Each row was made from one path, in order. Every step used is in the known rows, and no mark comes twice. Write each row's path.
In the rows, zero is written as 128.
Known rows
A, B, T, Z: [126 166 116 129 170 138 136 146  87 122  81 147 134 105  86 103 129 156
  49 124 165 153 127 166 109 133 164]
Z, T, B, A: [108  65 119 116 169 156 153 125 115 134 121 119 109 113  80  97 128 172
  87 123 174 122  87 153 108 122 137]
S, T, Z, A, B: [117 206 116 141 119 143 136 145 113 117 107 160 123 130  65  81 113 181
  53 135 183 134 124 179 128 124 154]
S, T, H: [144 130 105 131 151 177 157 164 109  75  82 147 155 120  99 120  91 225
  55 123 131 144 116 178 136 133 155]
B, A, Z, T, H: [115  90 108 134 155 147 153 147  99  88  67 133 112 104 100 115  55 215
  68 124 147 149 101 157 133 128 148]
A, B: [115 185 108 148 167 152 156 144 119 111  96 145 136 123  94  75 153 182
  76 124 184 142  93 197 152 123 142]
P, J: [170 133 120 116 180 189 140 124  96 110  97 140 107 130 102  99 146 159
  81 136 141 117  92 183 154 140 139]
Z, A, B, T: [127 140 107 135 168 163 155 141 110 116 103 160 134 100  66  88 137 171
  36 125 190 125 105 184 133 132 169]
H, T, Z, A, B: [114 209 118 145 124 151 126 138 112 127 105 154 117 126  78  84  97 186
  58 136 184 139 119 177 138 113 153]
B, A: [124 118 103 128 181 165 156 119 122 122 116 110 115 120  96  92 127 191
  95 116 170 113  84 192 135 121 135]
Z, A, B, T, P, J: [175 130 128 112 166 177 143 120  97 125  81 144 106 127  71 109 117 159
  46 129 155 118  89 157 127 144 162]
H, T, P: [130 118 116 131 166 169 134 138 109 121  60 123 145 129 118 116  80 186
  56 122 138 150  71 172 121 116 154]
H, T, Z: [122 170 118 133 156 161 111 143  88 120  80 133 135 118 122 111  84 169
  66 134 136 156 122 173 124 112 147]
U, T, G: [118  96 112 144 173 187  99 145 115 114  69 144 139 141 105 112 110 157
  78 138 155 142  75 159 120 126 152]
A, B, T, U: [135 122 112 130 178 173 153 148 116 117 129 156 146 109 109 114 133 143
  44 122 173 150 140 179 111 127 166]
Z, A, B, T, U: [135 121 113 127 160 173 148 144 118 122 137 163 136 112  98 114 120 148
  38 127 176 143 143 174 109 125 170]
U, T: [103 107 107 139 177 167 110 145 107  90  88 148 169 133  99 104 137 169
  79 153 162 130  94 185 148 132 142]
B, T, P, J: [178 108 125 108 186 180 146 123  91 120  73 136 114 125  87 115 127 154
  53 126 141 123  82 162 126 147 158]
Z, A: [131 115 111 121 121 163 133 129 119 123 118 161  98 131  75  94 114 192
  67 139 164 115  92 182 138 124 157]
B, A, Z, T, S: [102 123 136 120 156 135 155 134  91  91  70 136 112 124  87 117  81 162
  75 137 145 149  92 127 107 143 141]
S, T: [129 139 103 132 160 172 156 163 111  78  96 147 170 128  96  90 137 169
  54 130 143 127 110 207 128 138 146]
S, T, B: [127  66 120 120 149 160 148 160 112 110 118 156 156 128  85 102 158 166
  58 130 154 142  97 160 101 139 152]
H, T: [120 148 109 145 173 196 127 142 109 106  90 130 152 116 134  98  90 182
  68 134 144 140  94 200 156 105 138]
A, Z, T: [ 90  81 108 137 162 128 147 149  93  90  65 141 115 109 105  83  97 150
  66 135 157 146  87 179 128 134 141]
P, T, S: [ 92 147 135 115 161 174 147 131  88  94  88 147 135 130  81 128 131 166
  81 131 126 145  92 138 122 151 142]
G, T, B: [121  33 126 110 154 150 137 142 110 130 122 140 140 111  88  96 169 170
  75 130 152 166  86 155 119 140 125]

Which path is each row?
[ 98 103 113 123 163 188 137 139 106 113 136 150 140 122 114 122 135 141
  70 123 140 148 131 180 118 132 149] : P, T, U
[103 124 136 120 154 135 152 141  87  86  63 147 116 126  91 116  88 158
  71 141 140 156  92 128 110 145 144] : A, Z, T, S
[163 114 127 115 177 179 122 123  94 111  72 136 126 143  92 118 120 157
  69 142 140 123  82 159 134 145 147] : U, T, P, J
[137 121 110 125 154 179 148 159 118  96 132 154 160 131 119 116 120 146
  52 129 144 145 146 191 106 129 154] : S, T, U
[112  85  96 152 168 123 146 127 117 106 100 114 114 118 112  84  94 189
  80 116 178 136  67 194 133 139 144] : B, A, Z
[135 113 115 125 161 146 154 136 111 127  69 144 133 118  70 108 113 178
  34 117 171 140  78 161 104 135 176] : Z, A, B, T, P
[114 189 119 136 122 138 130 135 111 127 109 152 115 122  67  78 118 183
  61 134 182 146 119 177 137 125 141] : G, T, Z, A, B
[134 126 117 114 121 148 122 132  99 132 108 164  99 118  64 107  98 175
  46 139 162 125 120 161 112 130 172] : B, T, Z, A
[108  62 105 153 162 130 136 130 115 117 108 114 121 116 113  91  83 186
  73 118 179 143  68 175 121 133 145] : H, T, B, A, Z
[142 131 108 133 157 171 157 148 108 101  86 156 131 100  77 119  92 226
  43 121 164 142 113 161 140 129 171] : Z, A, B, T, H
[ 92  51 105 147 161 126 140 127 110 116 112 118 117 116  98  92 106 179
  77 114 177 141  65 173 117 146 146] : P, T, B, A, Z
[122  71 114 120 170 159 151 122 123 138 132 117 114 120  86 100 140 187
  91 118 175 123  80 161 113 124 140] : T, B, A
[131 137 118 116 109 145 117 131 103 132 111 161  91 131  73 103  97 183
  63 141 157 128 114 164 118 125 161] : T, Z, A
[123  81 114 122 164 163 155 133 122 124 132 120 134 122  79  99 134 182
  78 119 171 118  93 167 105 129 141] : S, T, B, A
[132  87 117 115 160 168 138 141 116 117 137 138 143 114 122 110 131 150
  69 129 142 168 136 185 124 130 126] : G, T, U
[127 152 120 123 110 161 106 131 102 131 108 155 102 127  86 106  69 185
  56 145 152 130 120 166 125 113 158] : H, T, Z, A
[111  51 104 147 161 119 143 129 116 118 110 119 113 119 104  89 103 185
  78 117 182 142  64 173 117 141 148] : T, B, A, Z
[109  43 122 124 161 157 115 148 110 118 112 156 155 131  88 111 158 166
  74 147 168 144  85 145 115 135 150] : U, T, B
[175 119 126 110 174 177 142 121  96 120  75 133 106 139  96 112 125 162
  70 129 136 126  77 165 133 143 148] : T, P, J
[120  73 123 129 158 178 127 146 110 129 113 143 144 119 112 107 126 175
  67 133 155 151  86 155 121 115 147] : H, T, B
[111  59 103 148 157 122 145 136 116 107 110 121 127 120 100  89  98 182
  68 117 178 139  73 177 112 144 148] : S, T, B, A, Z
[108 194 117 143 125 141 119 139 112 121 104 160 123 131  66  86 113 181
  61 143 190 135 119 171 135 122 154] : U, T, Z, A, B
[110 140 140 108 158 155 156 141  89  92  68 150 119 127  86 121 108 157
  76 143 133 149 100 127 113 137 142] : Z, T, S
[111 141 117 129 159 141  98 146  87 109  78 145 147 131  98 115 117 158
  73 148 149 149 123 163 118 132 149] : U, T, Z
[172 106 130 104 172 174 138 119  94 120  79 124 114 129  92 106 128 160
  69 130 129 138  83 167 138 148 130] : G, T, P, J
